Known rows, with every step that occurs:
bipap-fona-tefep-dasop: [ -3  11 -12   8 -29  15 -30  -1 -19  -5 -32  28 -20  15  -3  -5  -2   1
  -4   4 -19  -4   7  11   7  20 -23  -9   2  42   1 -10  -8  -4 -36   4
  12  10 -13  -3  -4 -11  46 -16   2  -1   3 -10 -11 -21   4   0 -13  20
   5   1]
dasop-tefep: [ -4 -11  -3   9 -14   0  12 -12 -12  -8  49   6   5 -26  -5  10  12   7
   0  -4  -7   4  17   1  -6   7  -3   0   2  10  10   6   9  -5  -7   9
   7   3 -20  19 -38   3  -3  18   6   5  11   1 -10  -7  49   5 -17  -9
  10   1]
gevife-sased-dasop: [ 11   9   6  -6  -1  12  28  -3   1  -7  -7  27  16  -2  16 -19 -19   8
  -3  12  12   7 -32   2   2  -9   9 -37 -24  -7 -10   6   2   7  23 -13
 -20 -15 -26 -17 -15  16  -3  -6 -15  -9   2 -11   5   8 -11  -3  -4  -9
  -2   5]
tefep-dasop-sased-gevife-mavop: [ 11   7 -23   3 -15  14 -34  -8   9   1  13   5  11   2  19   8  13  10
   0 -10  19  -4  22   3  -2 -15  10 -26  -9  22  -2  -8  -7   1  17 -12
 -22  -6  10  -8 -16   6  -1  -3 -16 -36  -3 -27   8  25  -2 -14  11   9
   1  14]
sased-dasop-tefep: [ 14  -6  -4  -1 -29  -1   3   5  -4   3  26   6   8 -14 -10 -21  -8   5
   8 -20  -3  25  -4 -31   7   4  -9   7  -6 -19  -8  -8   6  12  15  -5
 -18  -8 -15   2 -30  -6  -5  23  -4  17  -2  -8 -10  11  41  21  -7  -7
  -3  -4]
sased-gevife-mavop-fona-tefep: [ -9  -6  16  14  21 -19 -25  10  10 -21 -18 -16  11   0 -13 -13  23   2
  11  17   3 -25  13  -9  -8   4 -13  27 -20  -7  -6  -1  -2  -6 -24   8
   9   8   2  18   3  16 -16 -16  -3  -9 -19 -19 -13  -9  10  11  34 -11
  -8   7]
mavop-dasop-bipap-fona-tefep-gevife-sased: [ 10   1  -7  12  22  14  15  11   6   7  -6 -32 -38  -3  10  25  -2  -7
  -9   1  -4  -2 -35   2   2 -16 -10 -27  15  10   2  10  -2  -2   4 -14
 -17   7  19 -16  41  12  39  -4   6 -26   8  30   8  24 -13  16  -2  24
   1  -5]
bipap-dasop: [ -4   2 -18  -4   4  -2  -8  -1  -4   4   3   0   9  -5  -9  -9 -14   6
  -2 -16  -6  11   6 -14  -3  -3  -6 -14  -8 -31   1 -15  -7 -20  46 -11
  -8 -12 -15 -15 -16  -1 -10  27  -5  -7  -7  -4  -2   0  -7 -10   0 -27
   2   8]
mavop-gevife-bipap-fona-tefep-dasop: [-17   9   8   4  -2   3  -8  16  -1   0   8  -2 -10  -7   2 -13  -5   4
  -5  22  -3 -13 -17  12  10  11   4  -2  -4  19 -11  10  -3   1  -8   7
  15  -6   6 -12  -8   7  27 -20   8  21  -5  48  -2  -2  -4   1  -6   9
  -4 -11]
mavop-gevife: [-19  -3  22  -6  -7  -5   7  11  -4 -14  39  -7  32 -21   0 -16   6   0
  -4  24   6  -6 -13   1   8   1  14  23   8  -7  -3  12   1   5   1   9
  13 -13  18   1  -8  -4   3   6   7  28  -8  51  -6  -6  -2  -6  -9 -11
   9   5]
bipap-gevife: [-23  -5  12 -21 -20 -11  -3   0  -3 -24   9   0 -20 -30 -11  -6   2   1
  -2  10  -2 -21   8  -8   6  13  26  22   5  -2 -24  -4  -7  13 -11   4
  13 -18   4 -14  -3 -17 -19   9  17   9  -4   3  -1   2 -21  -4  13  -7
   2  10]
fona-tefep-gevife-bipap: [ -6   3   1 -23   2   0  16   1  10   1 -29  -7 -28  51   6   2   3   2
  16  25 -11 -12  21   9  -9   4  -9  14 -13  30   7  -4  16  -2   5  35
  17  -2  -4   5  -3  -8  -3   7  14   0   2   4   3   1   1  11 -39   5
 -10 -13]
gevife-mavop: [ -3   0  13   0  20  -3 -36 -10  20 -13  -1  19  13 -10  -2 -14  10   9
   7 -18   6  -4  23  12   4 -17  15  35 -32 -10   8 -12  -3 -10 -10   9
   2   6 -11  29 -20  22  -7  -2   5 -18  -9  -9 -13 -19 -14 -25  15 -20
  -1   9]
fona-tefep-dasop-sased-gevife: [ 10   3 -31 -19 -29   6 -14  -4  -3   0 -16  20   5  47  12  15  16   6
   6  -2 -12   1  25   4   0  -5 -14 -24  -3  53   7  -5  14  -5   6  17
  -2   3  -2   2   2 -28   4   2 -10 -25   2 -17   1   6  18  12 -22  27
  -5  -4]
dasop-sased-gevife-bipap-fona: [ 12  -2  11  19  27   4   6  -1  12   7  18  -8 -23 -10   1  -3  12  22
 -17  15  18 -27 -18  13 -13   5   5 -35   9  25   8  16  -3   4   5 -13
  -9   1  16 -27 -21  18  32 -29   8 -12   1 -31   4  26  -5 -23   4  -2
   0   2]
sased-dasop-bipap-gevife: [ 21  -2   8 -17  -6  -4   4  13  13   9 -10  -6 -19 -16 -21 -17  -7  -4
  -7 -11   5  11 -12 -31  12   3  14   9  19 -31 -23 -13   1  22  16 -15
 -27 -18   9 -28  30 -15  -9  20  10  18  -3  -2   4  19 -19  28  22   5
  -8  -2]
mavop-fona-tefep-dasop-sased-gevife: [  2   7  -6   9 -17  -7 -16   5 -18  -3 -15  11  46  17   5   8  11   8
  -2  -3  -7   1  20   9   8   8 -22 -13   3  26  11  15   0 -16 -23  -6
  10  15   6   0   7  -5  -4 -17 -19  -7  -3  -5  -7 -27  17   0  22  29
   6   0]
sased-dasop-mavop-fona-tefep: [ 13  -9   9  -2   0 -11 -12   6 -13   7  -9  12  30   0  -9 -15 -27 -10
   1 -33  -6  26 -20 -16  13  -3  -5  21   7 -39  -6  -5   3  23 -16 -13
  -8  11   6   9   4   0  -2   2 -11  10 -10 -22  -5  -4   4   0  29   4
  -1   0]
gevife-tefep-dasop-sased: [ 14  10 -34  -1 -34  11  -4 -15   4  12   6  25  11  26  21  22  27   0
  12 -19  17  19  11   0 -13  -9  -3 -26 -11  21  19   2  -4 -18  18  -2
   6 -11  -2  18 -13 -38  -8  -8  -8   7   5  -8   0  -4  22 -16 -24  -1
   5  -2]
bipap-dasop-mavop-gevife: [-16 -10  -8   7  20  -9  -5   0 -12   8  23 -14  18 -24 -11  -8 -25 -13
  -7 -19  -8  14 -15 -10   0 -12  10   5  14 -50  -9 -10 -10  -2  27 -13
  -6   6   1  -2   5   6  -9  14  -9  -2  -6   7   7   8 -16 -14   7 -29
   3  10]
mavop-gevife-sased-dasop-tefep: [-13  -4  11   4 -12   0  31   8  -5  -9  40   0  32 -35  10 -27  -4   3
  -1  27   6   7 -33  -8   9  -5  13  -8  -4  -5 -18  20   0   4  13  -3
  -4  -9  -3  -5 -11   6  -2 -12 -14  24   2  44   6   7  14  10 -22 -10
   0   3]
dasop-mavop-fona: [ -5 -10  22  16  32 -12 -11  -8 -23  -1  14   7  40 -26  -6  16 -21 -14
 -16 -21   2  -1 -16  22   7  -3  13  22  22 -36  12   9  -7  16 -45 -12
  11  27  12  22   4  21  -2  -7  -2  -4  -1 -15  -1 -23 -16 -37  46  -1
  15  10]
sased-dasop: [ 17   3   6 -14 -19   0  -5   8   2   0   1  13  13   5  -7 -27 -19   8
   4 -13   7  17 -12 -26  12  -2  -3   8 -10 -27  -5 -14   3  16  20  -8
 -17 -17  -2 -12 -19  -7  -2  23   1  14 -14  -7  -7   9   6   8   7  -9
  -4   1]
dasop-mavop-fona-tefep-gevife-bipap: [-10  -8  17   9  35 -12  -4  -6 -15   4  -7  -4  18   1  -2  16 -19 -16
  -6 -10  -6  -5  -8  25  -1  -1   5  19  16 -16  10   9   2  14 -43   1
  18  29  12  23  11  19  -4 -14   1  -4   1 -14   5 -18 -13 -23  27   5
   3  -1]
fona-tefep: [  4  -1  -7 -27 -14  -5  -1  -4  -5  -8 -23  27   4  45  -2   5   8   4
   5   2 -20   0  16   5   1  -3 -14   6  -6  33  14  -2  20  -5  -7  29
  18   4 -13  14  -2 -25   6  14   4  -5   0   0 -13 -20  14   5 -22  12
  -2  -6]
gevife-sased-dasop-mavop: [ 12   2   5  -3  13   7  23  -7  -3  -6  -3  25  17 -11  16 -11 -30  -1
  -6   3  12   9 -41   7   3 -16  14 -29 -11 -19  -9   5  -1  19  10 -15
 -21  -3 -20  -5  -7  21  -1 -11 -16 -13   5 -22  11  12 -21 -11   5 -10
  -3   9]
tefep-gevife-mavop: [-21  -2  23   1  17   5  -4 -10  26 -10   2 -29 -10  -5   8 -20  14  -3
  25  23  16 -13  36   5  -9  -6  12  52 -21 -10  -2 -14  -6  -5   4  14
  -1  -6   7  16 -11  20 -20   4   8   0  -4   1   7   9 -21 -15 -21 -28
   0  13]
bipap-gevife-tefep-dasop: [-22   2 -15 -17 -45  -6  -7  -2  -1 -15  -2   9 -25  -8  -1   8  18 -10
  14  -3   3  -2  16 -17  -4  12  17  11  -7   5 -24 -10 -13   0  -1   4
  17 -21  -1   3   7 -43 -31  -4   9  18  -2   2   3   0  -2   8  -1  -3
  -1   2]

Rows:
[  7  -8   1   1 -18   2  14   5   7   9  22 -16 -15  -8  -4 -22 -10   4
  18  -2   5  16   1 -29   0   6  -7  12 -12 -19 -10 -11   4  11  24  -3
 -17 -11  -9  -5 -31   4 -10  17   3  18   0  -4   2  26  33  25 -21 -12
  -9  -7]  sased-dasop-tefep-gevife-bipap
[ -3   2 -26 -23 -19   3  -7  -7 -12  -4 -17  26  17  35  18  19  -6 -13
   2  -4 -17   8   7  12   3 -14  -1 -12  -2  34  -2  -3  12   7 -10  19
   8  12  -8  18  13 -21   0  -2 -17 -20   7   1   3  -5   3   6 -16  23
  -3  -4]  fona-tefep-dasop-mavop-gevife-sased
[ 16  11 -32  -5 -23  10  -1  -9   6  14 -15  17  -3  27  12  32  26 -11
   9 -14  16  17  15  -4 -14  -3  -2 -16  -2   6  14  -7   0 -14  14   3
   3 -15  -1  18  18 -36 -17   7   0  12   8   4   0  -9  11   8 -10   2
   1  -9]  gevife-tefep-dasop-bipap
[  0  -8 -18   8  -8   0   5   5 -11  -5  54 -21  -4 -20   9  27  -1   3
   2 -29  -7  10 -21 -11   2 -17 -12 -14  -8   2   6   9   2   0  10  -9
  -5   2   8   9 -26   9  12  20   3 -25   1  31  -7  18  45   5  -4   8
   8  -2]  mavop-dasop-tefep
[  7  -5  11 -12  16  -4  10   1  11   2  -5 -12 -33 -26 -18  17  12  -8
 -25  10   4 -15   5   2   3   8  31   2  41 -11 -10  -2   1  11  -4  -2
  -9 -11  17 -24  48 -11  -9  13  21   4   9   8   7   5 -38  16  23   9
  -1   1]  dasop-bipap-gevife
[  3  12   6   3  22   6 -11   3   2   5 -31  20 -48  16  -6  -3 -16  13
 -10   8  -9 -23 -12  27  -4  17  -8 -21 -16  27   7   1   1   0 -17   8
  17   2 -17 -16 -25  21  40 -20  22  -3  -2  -4  -7 -12 -11 -10   3   8
  -7 -17]  gevife-bipap-fona-tefep
[  9  -5  -6   9  12   1   3  12   6  -1  42 -31  -3  -8  14  18   4  12
  -7 -15   9  -5 -36  -9  -1 -27  -6 -29   2   8   5  16  -1   1  23 -21
 -18  -2  35 -14  -8   9  26   1  -1 -36  -8   8   4  44  12 -14   8   9
   6   6]  mavop-dasop-sased-gevife
[-11  -2  19   0  11  14  38  -7  11  -2   1 -25  -7  -5  19 -14 -16  -9
  15  37  23  -4 -11   1  -9  -6  14   8 -10 -17 -10  -3  -3  17  19  -2
 -14 -12   0  -7   1  18 -16  -2  -7   2   4 -10  23  28 -24  -2 -30 -22
   0  11]  tefep-gevife-sased-dasop-mavop
[-12  -6 -11  16  27  -7   4  -6 -14  11  -8 -13  20  -9  -3   0 -26 -11
  -2 -14 -12  13  -5  -2  -5  -7  -5 -11   6 -38  -2  -4  -8 -13  16 -14
  -4  18 -12   0  14  14 -17  -2 -23 -11   0 -16  10  -4 -18 -10   8 -17
   2   8]  bipap-dasop-mavop-fona-tefep-gevife-sased
[  6  10 -30 -29 -37   6 -18  -3  -7  -4 -26  30   9  52  11  16   1   0
   9  -6 -17   8  31   5   6  -5 -14 -10 -12  43   6 -12  16  -4   3  25
   8  -2 -13   9  -2 -28  -2  18  -7 -20   3  -2  -6 -11  13  12 -18  25
  -4  -5]  fona-tefep-dasop
[  9  -4  12  -2  10  -8  -4  10  -2  12 -13  -5  11   6  -9 -15 -31  -9
   5 -21  -2  17 -21 -12  10   1  -4  22   2 -35  -8  -6  -1  23  -9 -11
  -8   9   7   3   3  11  -7  -1  -6  13  -9 -17   4   4  -3   2  22   2
  -9  -5]  sased-dasop-mavop-fona-tefep-gevife-bipap
[-11   4  17   3  -6  -9   4   4 -14  -6 -18  -5  36  15  -1  -3   8   1
   6  14  -9  -3  22  11   6  15 -21  19   2  13  15  15   1 -17 -28   5
  23  14   4  10   8  -1 -10  -8  -7  14  -1  11  -8 -38   9  -1   3  15
   4   0]  mavop-fona-tefep-gevife
[-14  -9 -21  12  -6   0  13  -6  -3   8  30 -29  -7 -22  -7  -7  -6   1
  10  -5  -8  14  22 -21 -12   5 -13  -6  -3 -24  -3 -13  -6 -24  46  -5
  -8  -5 -23  -3 -21   3 -17  26  -8   1   4   1   4  13  24  13 -30 -33
   1   5]  bipap-dasop-tefep-gevife
[-11   8   7   6   6  -8   2   9  -9   4 -23 -12  22  18  -2  -4  -2   6
   4   7 -11  -2  20   8   2  13 -23   6  -5   4  10  12  -2 -23 -12  -2
  19  12  -3   0   7   6 -12 -10  -8   9  -4  14  -3 -30   4   1   9   8
   0  -6]  mavop-fona-tefep-gevife-bipap-dasop
[ 21   1   4   8  22   8   2   0   4  13 -31   7 -36   3 -19  14  12  -5
 -25  10 -10  -7  -3  13   3  15  -4  -8  41  16  11   1   4  -1 -27   1
  -3  15   2 -14  46  -5  39  -4  18   5  14   0  -4 -15 -22  13   5  23
   2  -9]  dasop-bipap-fona-tefep
[-10   0  -9   3 -29   2   6   1  -1   3  35   3  28  -4  14  -2  25  -6
   8   8  15  12  -8  -6   1  -7   7   3   3  14   4  14  -4 -10  13   5
  14 -12  20  12  -1 -32  -3 -12  -7  32  -2  46   2  -3  19  -7 -30  -3
   6   0]  mavop-gevife-tefep-dasop-sased
[  1   6 -17   1  26  -3   1  -1   7  14  13  -3 -29  -6  -5   4 -21  16
  -5 -15  -3  -3  -1   5 -11   3   3 -33 -24 -16   0  -5   2 -14  38  -5
  -3  -8 -25 -17 -38  27  -5  12  10 -13  -3   2  -1   9   7  -4   3 -20
  -8 -12]  gevife-bipap-dasop-tefep
[ 18  -2  13  -6   2  -9 -12  14  16   8 -14  -6  -5 -24 -20 -20  -1  -3
  -6 -18   4  14  -5 -27  17   2  13  20  14 -38 -22 -12  -3  11   1 -19
 -24  -7   9 -16  36  -3 -13   3   2  17  -8  -4   1   6 -20  22  39   5
  -9  -1]  sased-dasop-bipap-gevife-mavop-fona
[  5   9 -18  -3 -12   8 -34  -2   7   5 -11   2   0 -17   2  20   7  -7
  -9 -17   9  -3  30   5  11  -2  20  -8  10   0 -17 -14 -11  -1  -4 -14
 -18  -5   9 -12  34   0 -22   5  -8 -20   4   5   8  -1 -29   9  40  22
   0   7]  tefep-dasop-bipap-gevife-mavop-fona
[  5  -4 -13  -6   9  -4   8  13   7   5  15 -30 -35 -11   2  36  10  -8
  -6 -21   2   3 -28 -16   2 -17   7 -12  16 -12  -7   8  -2   2  13 -13
  -8  -7  31 -10  41 -11   6  10  14 -15   1  35   3  27  -5  15  16  16
   1  -6]  mavop-dasop-bipap-gevife-tefep
[  4   9  -7   6 -20  -2 -16   1 -21   1 -10  20  52  17   7  10   8   9
  -6 -14 -10   9  21  17  12   7 -19 -14   4  30  17  15   1 -19 -26  -8
  12  17   4   4   2  -5  -1 -14 -19  -7   2  -1  -8 -35  15 -10  20  34
   7   2]  mavop-fona-tefep-dasop-sased
[ -4  -4  -1 -19  -4   3  27  -8   4  -6 -28  -1  -9  39  12  -4  -4  -9
  17  23 -10   3   3   5  -5  -6  -7  10  -6  21  -1  -2  17   6   1  23
   3   7  -8  12  14 -10  -6  -3  -6  -1   9 -10  10   9  -3  15 -40   3
 -10  -3]  fona-tefep-gevife-sased-dasop-mavop
[ -2   5   4  11 -14   8 -17   1 -16  -8 -28  25 -23  10 -13 -10   1   5
  -5  11 -22 -10  -2  12   4  23 -24   4   7  37   6  -3  -3  -6 -42   9
  20  14 -14  -1  -3  -9  50 -17  10  12   4  -9 -15 -27   4  -3 -16  13
   6  -1]  bipap-fona-tefep
[-12 -12  19   1  40  -8   2  -3  -5   1  30  -4   8 -25  -1   5 -22 -16
 -16  -4   4  -9 -35  21   2 -11  31  21  17 -31  -2   7   1  30 -22   3
  10  11  21  13  -3  20   5  -5  11   4  -3  16   7   6 -23 -29  19  -9
   3  -1]  dasop-mavop-gevife-bipap
[ -4  -2   5   5  -3  -9  12   5   9 -12  -6 -14 -12  15  -9   3  28  -6
  16  27  16 -22  -5 -23 -26   9 -15   3 -13  -7   0   0   0   0   4  11
  14 -16   5  14  -2 -19 -18   0  11  16 -14 -13  -8   5  24  19  -2 -25
  -6  -5]  sased-gevife-tefep
[ 17   0   8  12  24  16  22  -3   9  14 -35  -5 -43   0 -10  12  12  -6
 -23  29  -1 -12  -7  16  -3  11  -1 -16  37  22   6   4   1  -5 -20   0
  -8  11   1 -16  51   2  35 -14  12   5  19   1   8  -5 -30  18 -10  17
  -2  -7]  dasop-bipap-fona-tefep-gevife-sased
[-19  -9 -14  26   3  -3  -4  -5  -1   8  25 -31   6 -31  -8 -13   2   2
  13 -14  -9  17  30 -18  -8   4 -13   7 -10 -30  -3  -9 -11 -35  30 -11
  -7   7 -21   7 -18  16 -25   9 -16  -1   1  -1   3  -2  24   8 -13 -30
   2   7]  bipap-dasop-tefep-gevife-mavop-fona
[ 24   9   4  -3  14  10  34  -2   9   1 -15  19   6  -6  11  -7 -14   6
 -12  13  15   5 -31   4   1 -11  12 -42  -5 -12  -8   7   4   7  22 -16
 -29 -11 -17 -22  13  16   0  -4 -13  -7   9  -9  12  10 -22   8   2  -3
  -6   2]  gevife-sased-dasop-bipap
[ 12 -10  11  13  24  -3  -5  -5  21  -4  24  -6   6 -14   3  -9  27  19
  -9   3  18 -16   2   5  -7 -15  11  -8   3  16   9   9  -2  -4   5  -6
 -14   7  19  -2 -17  14  11 -19  -2 -20  -6 -37   0  22  -2 -26   7 -11
   0  13]  dasop-sased-gevife-mavop
[  0  16  14   9  27  10 -10   4   6   4 -12  14 -46  -5  -7  -5 -20  14
 -15   9   3 -27 -17  28  -4  18   3 -21 -15   8   5   1  -7   4 -13  -4
  12  -6 -11 -24 -32  32  37 -16  26  -1  -3  -1  -6  -7 -19 -20  15  -2
   0 -12]  gevife-bipap-fona
[  1   6 -24   7 -23   2 -12 -11  -9   8  -6  22  21  16  14  30  12 -18
  14 -28  10  17   6   0  -9  -5  -4  -3  -9  -9  14  -1  -9  -7  -8  -2
  16   2  -1  35   0 -26 -20  -9 -10   9   2  -5  -2 -20  16 -12   4  -1
   6  -3]  gevife-tefep-dasop-mavop-fona
[-10   1  -1 -23 -11   1  15  -5   3  -5 -22  -7 -11  45   4   0  11  -2
  19  28 -14  -5  28   2  -5  -1 -12  24  -5  32  11  -5  16  -4   2  35
  16   0   0  12   3 -23  -5  15   7   5   3   3   0  -3   7  11 -45   5
  -4  -3]  fona-tefep-gevife
[ 15  -7   9  -9   2  -5 -10   3  -4   4   5  10  14  -6  -9 -17 -28  -8
  -1 -27   4  21 -26 -19  10  -9   9  21   4 -44 -10 -15   1  33   1 -11
 -15   0   5   1  -7   2   0  16  -2   7  -8 -26   0  13  -5  -7  21  -9
  -1   6]  sased-dasop-mavop
[  1   5  11   3  -8 -13 -10   4 -21  -9 -18  17  48  14  -4   2   4   8
  -5  -3 -14   1  15  13  11  10 -20   6   0  16  16  18   4 -18 -34   2
  24  18  -4  11   1  -4  -3  -6  -8   7  -3  10 -17 -48  15  -6  21  18
   9   0]  mavop-fona-tefep
[-18   7  24  10  20  14  12   0  15   5  -7 -32 -50   0   2 -10  -9   2
   8  41  16 -27   5  16 -13  17   5  15 -11   2   0  -4 -10   5   1   3
   8 -13   6 -19 -17  28  11  -7  23  10   0   5  10  16 -25 -10 -24 -16
  -1  -3]  tefep-gevife-bipap-fona
[  3  -7  10  -5  22 -11  -7   2  17   0 -23  -6 -22 -21 -20  11  22  -6
 -16  -4  -5 -10  18   6   7   2  25  19  28  -3 -10  -1   1  -4 -25   2
  -1   9   9  -3  59  -3 -13  -7  11   1   5   6   0 -12 -34  16  36  16
  -7  -2]  dasop-bipap-gevife-mavop-fona-tefep
[-14 -16   2  11 -13   5  25 -14  -3  -4  50 -27 -12 -24   1   4  15   1
  12  18   3   0  27  -5 -12  11  -3  19   1   7   5   2   4  -4   1  12
   5   0  -9  17 -32   3 -14  17   6  11  14   7   4   9  41  12 -44 -17
   7   3]  dasop-tefep-gevife
